What can hang from each mark:
minug: nizu
napege: duge libu maso pigaf
pigaf: gasiz napege
zoru: duge
pupizas: nizu
vetak: maso
maso: napege vetak
libu: napege nizu
duge: napege zoru
nizu: libu pupizas

Every row comes from one small tree of marks. The marks that hang from a mark follow it in brackets, in alphabetical order. Every link used is in the known rows. Which tree was each row made from?
Known rows:
pupizas{nizu{libu}}: [ -7 -21  11   6  11 -17  20  -6 -17  16  -7   6 -13   1 -18 -16   0   5
 -22  15  13  17   0  14   0  -6  -3   2  -4   6  11  10 -17  -3 -17  -3
  -1   3   1  10   0 -13 -11   2  -1  -1 -15  19   7  -4  24  -3   3]
pigaf{gasiz napege{duge maso}}: [-30   5   6  31   0 -22 -15   3   4  31 -12  -3   4  -1 -27  -3 -14  14
  -9 -11   1  38   4  40  -1   0 -13   2  -8  10   1 -19 -16  -7 -16  -8
  24  23  11 -12   9  16 -16  12  35   3   8   1 -15  -3  25  -3 -26]
pigaf{napege{duge libu}}: [-41 -12   0   7   6  16  -6 -15 -10  17  -6   8   0  21 -32   6  -8   5
 -20  -2  -2  29  -4  28  -1 -10 -10  -5   6  18   3 -22 -15   3 -25   8
  26  21  -1  -8  -1  27  -6   9  12   1  -3 -10 -13   8  12  -8  -5]
pigaf{napege{libu}}: [-32  -5   0   0   2  11  -2 -14 -14  17 -14  11   2  15 -28   2 -10  -1
 -20   5  -7  16  -5  22  -3  -4 -13  -8  11   8  11 -16 -17  -1 -23   4
  21  14   7  -8  -4  18  -6   2   4   3   0   2  -9   5   1  -3   3]
vetak{maso{napege{libu{nizu} pigaf}}}: [ -1  -9   6  -7 -11  12  -7  -1  -4  -3 -11  12  21  23 -13  -5  -5   7
 -30   3  10  16  -3  27   3 -20 -26  -7  -5  10 -25   2 -20  -1 -32   1
  32  12   4   8   6 -11 -12  16  -9  -9   6   4  -9   3  -2 -14  21]
minug{nizu}: [  7 -24  16  10  -5  -5   1  -7 -13   1  -1   2  -5  -4   1 -14  -4  -5
   6   4  -3  -2  -3  29   8 -15  -2  -7   7  -1  -4  15 -15 -10  -8  -1
  10  -1   9   1  -8  -6  -2   5  11   8  -9   7  -8   8  10   0  20]
napege{libu{nizu{pupizas}}}: [-23 -16   4  -4   5   5  10 -12 -21  -6 -15   6  16   8 -15  -9  -1  -6
 -22  14  -3  14   9   8  10 -17   1  -5   6  10  13  10   1 -11 -34   5
  24  18 -17 -13  -6  -9  -4   0   5 -10   7   6 -14  25  -5  -9  27]
pupizas{nizu}: [  6 -18  11  10  10 -15  12  -7 -20  14  -6   5   1  -4 -10  -7 -12   3
 -13  22  11  21  -1   4  12 -14   0   7  -2   8   8   7  -8   3 -10 -11
  -2   1   6   4   6 -11  -3  -1  10  -1 -15  10   4  -2  18  -2  10]
zoru{duge{napege{maso pigaf}}}: [-13  -6   4  10  -1   3   2  24 -11  15  -1 -11   0   2   0   6  13  23
  -8   0  33  33  -8  10   5  -3 -15 -25  10   6 -10   5 -16 -11 -11  -2
  20   5   5   6  16 -21 -16  10  33  -8  13  14  -3  23  -8  -3  -6]
napege{duge maso}: [ -6 -14   7  16  14 -12  -1  11   0   7   4  -8  17   4 -17   3   3  20
  -7 -12   7  34   8  36   8 -16   5  -6  -1  10  -7   0  -9  -4 -14  -5
  19  20  -3  -5  10   0 -17   5  34  -8  -5   5 -11   7  21  -4 -11]
pigaf{gasiz}: [-11   1  10  17 -12 -14 -12  -3  -3  24 -17  -1   1  -3  -3  -8 -18   6
  -2   9   1  17   9  10  -3  -6 -13  10   0   1  -6  -2  -8  -1 -16   7
   8   8   6  -8  10  -1  -8  12  12  -3  12   1 -13   4  16  -1   3]
minug{nizu{libu{napege} pupizas}}: [ -7 -27  14  10  -9 -13   8 -15 -12  10   0  -2 -25  -4 -13 -23  16  -7
 -19  -6  -2  -3 -12  13  -4   1 -14 -11   5  -4  11  20  -8 -22 -19  -4
  13  -2   7  -1 -17 -21   9  -8   2  11 -10  11  -3  21   6  12  11]
napege{libu pigaf}: [-18 -12   6   1  -9  15 -10  -7 -22  10 -11  -1   9  19 -16  -3  -7   0
 -21  14  19  10  -2   8  -4  -2 -16 -19  10   6  -8  -3 -14  15 -34  20
  17   8  -3   0   7   2  -4  11  -8 -18  12   4   9  19   6 -11  17]
napege{duge{zoru}}: [-17 -19  -5  11  13  -6   2  -6  -9   6   5  10  14  10 -18  -5  -5  -2
  -4  -5  11  20  13  30   9 -25   4   3 -12  28  -7  -8  -4   9 -12   7
  18  18  -7 -12   0  -3 -10   8   9 -12  -3  -9 -14   6  21 -17   1]
pigaf{gasiz napege{libu{nizu}}}: [-47   1   6   9  -8  -3  -6  -9 -10  18 -26  13   3   3 -21  -8 -18  -5
 -18  14  -3  26   3  26  -1  -5 -12   5  -3   9   7 -18 -16 -15 -32   7
  25  16  -2 -14  -4  21  -5  21   7   2  16   2 -15   5   3 -10   5]
nizu{libu{napege} pupizas}: [-16 -14   6   2  -3 -12  13 -14 -11  22  -7  -4 -15   6 -21 -10  17   1
 -33 -10  -2  13  -5  -4  -7   6 -18  -6   3  -2  16   8  -2 -10 -20   0
  11   3   2  -6  -7 -18   8 -14   3   2  -4   3  -3  22   4  12  -2]
nizu{libu pupizas}: [-14 -12   3   3   3 -11  13 -12 -10  20 -11  -2  -5   6 -18 -21   8   0
 -23  -9  -3   1   6   8  -9   4 -11  -9   4  -2  17  17  -4  -1 -21   1
  13  16   0  -4  -7 -24  -8 -19   4  -3   4  12 -11  15  15   4   5]
napege{duge{zoru} libu pigaf{gasiz}}: [-40  -7  -7  22 -10   3 -26 -10 -13  14 -10   5  12  15 -25 -12 -15  -2
 -14  13  37  23  11  24  -8 -17 -16  -6 -10  35 -14 -21 -10  17 -41  29
  27  26 -10 -11  12  -1 -10  28  -7 -29  25  -8   0  14  24 -25   4]
nizu{libu}: [-16 -15   6  -1   4  -7  13   1  -7  15  -6   4  -9   8 -16 -14   6   6
 -18  -5   1   9   6  23  -9   1  -7  -6   0  -2   2   5 -19  -3 -16   9
   9   5  -1   2  -4  -4 -13   1  -3  -3  -3  12  -5   5  18  -2  -1]
duge{napege{maso} zoru}: [  0  -9  -4  11  16 -18   2   9  -5  -5   5  12  19 -17 -20  -8   5  11
  -4 -12  27  28   9  27   2 -20  -8 -11   2  14   4   2 -13 -14 -15   1
  11  17   2 -22  -5 -20 -23   7  19  -9   5  14 -14  14  -5   0  -3]
pigaf{napege}: [-14  -4   5   6   4  -3   3 -11 -10  25 -10   9   0   9 -20   0 -12  -4
 -14  -4 -10  15  -4  21   5   1 -13  -1   3   1   8  -8 -16   2  -7  -7
  13   8  14  -8  -4  14  -2  -4  14   8  -3  -2  -7   0   8  -4  -2]
napege{duge libu{nizu} pigaf}: [-30 -27   9   4   1  20   0  -2 -18  -3  -1   2  13  24 -19  -2   1   4
 -22   9  23  28   5  23   9 -13  -5 -11   0  20 -15  -4  -8   9 -39  21
  29  14 -23   2   7  13  -3  27   1 -23   8  -8   3  24  11 -25  16]
zoru{duge{napege{maso{vetak} pigaf}}}: [-10  -7   4   2  -2  -2  -3  23   2  15   1 -18   5   0   8   8   5  29
 -10  -1  31  31  -3  -1   4  -4 -17 -15   4  11 -10   6 -14 -10  -3  -8
  18   1   6   7  13 -12 -20  13  37 -15  17   9   0  15 -18  -5  -5]
libu{napege{maso} nizu{pupizas}}: [ -2 -16  13   7   8 -21  17   2 -15   1  -6  -5  15  -5 -13  -1  14  -3
 -28  -7  -2  32  -2   4  18 -10  -2  -1  -3   2  12  15   6 -28 -16 -20
  21   2  -5 -12  -4 -18   8  -4  29  -1  -5  10  -3  26  -9   5   4]
minug{nizu{pupizas}}: [  7 -20  14  14  -6  -9   1 -17 -15   6  -5  -3  -5  -7  -3 -22  -5  -9
   0   2  -7 -10  -3  17   8  -9  -7  -8  10  -2  11  27  -3  -9 -11 -10
  13   8   9  -7 -10 -24   2 -13  17   6  -4   9 -13  18   9   5  23]
duge{napege{libu}}: [-19 -13   6  -2   0  13  -4  -4  -7  -4   0   8   3   0 -12   3   2  20
 -10   7  19  27   1   8  -7 -14 -18  -8  25   5   0  -6 -14 -13 -27  21
   7  10  -1 -10   1   2 -10  13   7  -2   4   4 -17  25 -12  11  10]
napege{maso}: [  2  -6   7   8  10 -16   2  11  -5   8  -5  -5  17  -3 -11  -1   0  10
  -9  -5   2  20   5  27   6  -9   0  -9   3  -1   2   8 -12  -6 -11  -8
  13   9   5  -7   6 -10 -18  -3  25  -4  -2  16  -6   5  10   2  -2]
duge{zoru}: [ -5 -11  -9   4  11  -9   7  -7 -16   7  -4  15  16   3 -15 -10 -10 -12
  -5   1   7   7  11  21   7 -21   0   0 -10  20   2   0  -7   4  -9   3
  14  12   1 -15  -4 -12 -10   1   1 -12   1   2 -10   2   9 -15  10]
minug{nizu{libu}}: [ -7 -30  15   7  -2  -7   8  -4  -8   3   0   5 -18  -3  -8 -22   9  -2
  -2  -1   0  -4  -2  37  -6  -5  -4 -12   2  -5  -1  17 -24 -16 -15   4
  11   1   6   6 -13  -7  -8   7  -1   8  -9  17  -5   7  16   1  11]
vetak{maso}: [  4  -6   7  -2  -3  -5   0  -4   1  14  -5  -1   6  19 -17  -2  -1   5
  -8  -2  -5  17   4  21   2 -21 -20  -3  -1   9  -7   3 -22   8  -9  -6
  17   5  12  -4   5  -9  -6   2   8  -2 -10   8 -19  -9   9  10  14]
pupizas{nizu{libu{napege{duge}}}}: [-16 -29  14  11  11 -15  18  -8 -15  18   3   2 -23   7 -24  -3   9  12
 -31   8  19  37 -10   9   0  -7  -6   9  -8  14   3  -4 -14  -9 -17  -3
   2  -2   1  13   4  -1   3  12   3   1 -23   3  11   6  23   0 -10]
zoru{duge{napege}}: [-20  -8   1   2  -1   7   7  11  -9  14   0   0  -8   4   7   7   6  21
  -1   5  16  30  -6   5   5 -12  -9  -6  12   9  -7   0 -11 -16  -4   1
  13   0   4   5   8 -12 -10  10  25   2   7   3 -20  18 -10  -1  -2]

Which tree is each row?
[-12 -19  -3  17   3   0  -4  -7 -18  12   5   5  13  16 -21 -10  -5  -8
 -10  -4  28  14   9  25   7 -13 -10  -8 -11  27 -14  -5  -7  24 -18  10
  19  16  -6  -6   5  -4  -5  12   1 -26   8 -12   3  11  24 -27   3]	napege{duge{zoru} pigaf}
[-11 -15   4  -4  -9  15 -23  -5   8   4  -1  -5  20  14   0   6 -23  28
 -31   1  20  13   1  11  -3 -11 -20   2  -8  17 -30  -9  -5  11 -22   9
  26  19   0  10  11  10 -22  15   4 -25  18 -23   1  13  -4 -28   3]	maso{napege{duge libu pigaf} vetak}
[-35 -10  -1  -1   7   5   8 -18 -21  10 -17  14   8  12 -28  -7  -6 -11
 -28   4 -12  15   0  16   9  -5  -9  -5   4  10  21  -3  -6 -10 -29  -5
  28  20  -5 -14 -12   9  -3  -4  10   1   5   3 -12  15  -5  -7  13]	pigaf{napege{libu{nizu{pupizas}}}}
[-11 -17   9  -8   2  -4  -3  12  -6  -6  -6 -12  29   5  -8  -3  -4   8
 -29   9  21  21  10  14   8 -11  -5 -16  -7  14  -3  10 -16  -3 -30   1
  30  13 -13  -3   3   5 -20  21  14 -29  16  14  16  12 -12 -17  17]	napege{libu{nizu} maso{vetak} pigaf}
[-34   7  -5  33   6 -27 -13   0   1  27 -11   6  11  -3 -35 -10 -14   4
  -6 -11   7  35  10  45   0  -8  -9   2 -19  26   5 -22 -17  -7 -17  -8
  29  29   9 -21   2   7 -19  13  26  -6  11   2 -16  -7  26 -13 -25]	pigaf{gasiz napege{duge{zoru} maso}}
[-18 -12   3   1  12  -6   7   1 -14  -9 -14  -1  28   1 -21  -9   7   3
 -25   6   1  22   9  20  10 -17   7 -15   4  10  16  14  -4 -20 -36  -5
  31  24 -14 -16  -4 -17 -17  -3  20 -13   7  21 -11  21  -2  -2  15]	napege{libu{nizu{pupizas}} maso}
[-36  -8  -3  -3  -3  19   2   7 -10   7  -6   2  -5  10   1  12   7  22
  -7  14  18  30  -6   6  -1 -17  -8 -12  17  15  -5  -8 -14 -20 -18  11
  19   6  -4   3   9  -9 -14  15  17  -2  10   6 -22  24 -15   0   2]	zoru{duge{napege{libu}}}
[-35 -18 -11   5  11  10  -6 -11 -13  -1  -1  12  17  17 -27  -1  -3   0
 -14   6  15  22  11  31   2 -31   4  -5  -5  36  -5 -17  -8   7 -31  19
  27  25 -14 -14   0   0 -15  14   0 -18   2  -7 -15  12  14 -18   6]	napege{duge{zoru} libu}
[-12 -16  16  19 -12 -22   4  -6 -19  33 -13  -2 -24   0 -20 -14  -2   4
 -31  19  29  30 -12  -3  -7   9 -22   4 -10   7   2  -1 -17  -2 -24   2
   0  -8   8  13   8  -9   7  20  -7  -3  -2   9  24   6  23  -1  -5]	pupizas{nizu{libu{napege{pigaf{gasiz}}}}}
[ -6 -19  12   5   5 -17  -4   6  10  10  11 -19   9   4  -8  17   4  26
 -21 -12   8  41  -1   6   8 -14  -6   6  -8  14 -11  -8  -6 -10  -4 -10
  17   0   6  -5   8  14  -3  11  35  -9  -9  -8   0  10  -4   4 -16]	libu{napege{duge maso{vetak}}}
[-11 -16  10  -7   5 -23   8   9   6  14   0 -13  -6   2 -14   2  14  19
 -32 -11   6  25  -2  10  -9   0  -9  -5  -9   1  -2   1 -18 -17  -9  -5
  14  -2   5   0  -3   2 -11   6  14  -6  -5  13   6   5  -5   9 -14]	nizu{libu{napege{maso{vetak}}}}
[ -4 -26  17   4  -8  -2  13  -1 -25   6   0   3   1  10  -6   0   5  -9
 -28   4  15  27 -10   2  17  -4 -14  -1  -5  -1 -13   4  -2  -6 -16   2
  11 -16  -7   3   1   5  19  20   4  -6  -1  -5  15  24  -5 -12  10]	libu{napege{pigaf} nizu}
[ -8 -25  13   5   5 -16  20  -8 -18  21  -3   4 -20   1 -21  -6   6   6
 -32  13  16  30 -12   3  -1  -4  -8   4  -6   6   9   2 -14 -11 -14  -5
  -1  -9   6  11   0  -8   4   6  -2   5 -21  14  15   3  17   5  -3]	pupizas{nizu{libu{napege}}}
[-28  -5  -1   5  -4  14  -6  19 -11   8  -7  -9   4   7  -6   8  14  25
 -14   8  35  34  -9  10  -2  -7 -14 -29  14  13  -7  -5 -19 -15 -27   7
  24  10   0   5  15 -18 -19  15  22 -11  19  18  -5  27 -12  -4  -3]	zoru{duge{napege{libu maso pigaf}}}
[ -3 -14   8   6  14 -18  -6  11  15   6   7 -18  20   2  -6   6  -5  27
 -10 -11   7  32  13  22   7 -18   1   3  -9  14  -8   1  -8   0  -5 -11
  20  16   0  -5   8   9 -22   8  41 -16  -2  -3  -8   0   8  -5  -8]	napege{duge maso{vetak}}
[-26 -20  -2   9  13 -20   9   6  -2  11   8   2  -3   8 -31  -4  22   9
 -25 -18  17  32   0  35  -6 -10  -3  -9 -15  19  -3 -11 -17 -15 -19   4
  21  11  -4  -8  -3  -5 -10  11   7  -8  -9   8   0  11  17  -3 -23]	nizu{libu{napege{duge{zoru} maso}}}
[-25 -20   6   8   0  -9  10 -14  -8  22   0  -7 -17  12 -25  -7  18   8
 -31 -15   1  22  -4   3  -7   2 -16  -1   0   7  10   2   1  -9 -21   1
  16   9  -3  -4  -5 -12   8  -8   9   0  -7  -5  -8  25  12   6 -10]	nizu{libu{napege{duge}} pupizas}
[-19 -17   7  12   6 -18   8  -1  -3  20   1 -13  -8   8 -29  -7  24  13
 -33 -21   5  29  -2  13  -7   0 -10 -10  -1   5  11   5  -3 -17 -22  -5
  19  13  -2  -6  -1 -17  -3 -11  22  -3  -7   6  -5  23  15  10 -19]	nizu{libu{napege{duge maso}} pupizas}
[-10  -4   0  21 -10 -11 -14  -2 -12  15  -4  11   5 -10 -12 -18 -11   1
  -2   1  42  21   9  10  -5  -6 -34  -5  -1  17  -7  -5 -11   3 -23  18
   6  11   4 -15   3 -16  -7  21   0 -15  22  -1  -4  18   3 -12   6]	duge{napege{pigaf{gasiz}} zoru}
[  2  -9  -4   1  16 -23  -2  11   6  -4   9   1  23 -20 -11  -4  -2  17
  -6 -10  26  27  15  16   3 -22 -13  -4  -4  20   3   3 -13 -13  -4  -5
  13  16   4 -22  -5 -12 -28   9  26 -17   8   7 -10   6 -18  -1  -1]	duge{napege{maso{vetak}} zoru}
[  5  -6   5   5  -3   1  -9  -3  12   8  -1   6  14  21 -13   4  -6  21
 -15 -14  -3  24   0  36   3 -24 -21   8  -8  12 -27  -5 -14   2 -10  -7
  26  15  14   6   9  -9 -15   7  11  -1 -10  -9 -27  -7  14  -4  -1]	vetak{maso{napege{duge}}}
[-25   1   4  16 -19   4  -9  12 -11  28  -9  -5 -11   2   7   1  -2  19
  -3  10  32  29  -5   0  -2   1 -25 -10   7   9 -13  -4 -11  -8 -14   9
  13   0   5   7  18 -15  -9  21  20  -7  24   1 -10  20  -2  -7  -3]	zoru{duge{napege{pigaf{gasiz}}}}
[ 16  -7   8  -4 -10  -4 -16  -2   5  10  -5  -3  20   2  13  -2 -26  17
 -24  -3  13   1   0   2   4  -2 -22   7 -11   0 -26   6  -3  10  -4  -5
  15   5  12  11   7  -4 -17   4   7 -18  16 -15   7   4  -8 -23   6]	maso{napege{pigaf} vetak}
[ -7 -10   9  -1  -1   2 -17  12   2  -1   1 -12  14  -5 -10   3   0  29
 -20   0  37  29   3   1  -6  -5 -27 -21  16   7  -4   1 -19  -3 -27  13
  15  12   2  -7   7   1 -22  18  19 -23  18   9   6  22 -21   3   6]	duge{napege{libu maso{vetak} pigaf}}
[ -4 -24  15  15  -5 -21   7  -4  -9   9  -2  -9 -16  -8 -18 -21  22  -1
 -20 -12  -1   4 -11  23  -4   1 -10 -18   3  -5  14  23 -14 -29 -19 -13
  16   3   8  -5 -14 -26   0  -8  12   9  -9  21  -1  21   8  17   3]	minug{nizu{libu{napege{maso}} pupizas}}
[-39 -28  -8   1  17   6   8  -7 -17 -15   1  19  23  14 -23  -6  -2  -5
 -15   8  15  27  14  37  11 -37  12   0 -12  38  -6  -9  -5  -4 -34  15
  32  24 -27 -14  -8   5 -12  24   0 -21   3  -4 -14  14   9 -26  14]	napege{duge{zoru} libu{nizu}}
[-16 -22   0  11   5  -6   3 -11 -12   9   8   7   3  12 -20   7   3  -2
 -14  -6  12  32  -2  15   9 -22  -5   7 -11  25 -10 -16  -1  -3 -10   5
  16   4  -1  -9   0   3   8  12   6  -6 -12 -16  -6  14   6  -7  -8]	libu{napege{duge{zoru}}}
[-15  -7  10  28 -14  -3 -20   0  -7  28  -6  -8   1  10  -9  -9 -13   8
  -6   3  21  25   6  16  -1   0 -21   2  -3  11 -20  -8  -7  18 -23  16
  15  10  -2   1  17   6  -2  21  12 -16  17 -13  -2  12  30 -16  -4]	napege{duge pigaf{gasiz}}
[-17 -19  10   2  -5  14   0  -6 -21  -7  -5   5   7   0 -14 -11   6   5
 -23   6  29  22   1  -3   2  -4 -26 -17  21   4   5  11  -4  -8 -39  17
  17  13 -13  -9  -2 -12   0  11   6 -13  17   2  -4  41 -16  -3  24]	duge{napege{libu{nizu{pupizas}} pigaf}}
[-55   2 -10  22  -3  -3 -20 -15  -6  24 -15  14   5  10 -35  -4 -20  -3
 -13   5   8  27   6  35  -6 -14 -12   5 -10  35   3 -34 -16   1 -32  12
  32  29   2 -20  -1  17 -14  21   4  -7  16 -10 -17   0  19 -16 -10]	pigaf{gasiz napege{duge{zoru} libu}}
[-12 -32  17   9  -4   4   8  -1 -19   6   8   1  -1  17 -11   3   9   0
 -24  -2  20  37  -6   9  18  -7 -11   3  -8  10 -19  -3  -1  -2 -18   4
  16  -8 -12   5   4  15  18  27  10  -8  -5 -17  11  26   3 -17   3]	libu{napege{duge pigaf} nizu}
[-38 -12  -2  -4   1  15  12   3 -16   0  -9   3   1   5   0   2  11  16
 -15  14  15  30  -4  -1   8 -19  -6 -10  13  16   7   5   0 -28 -24   2
  26  13 -13  -3   3 -19  -9   9  23  -3  13   7 -26  32 -21  -5  14]	zoru{duge{napege{libu{nizu{pupizas}}}}}
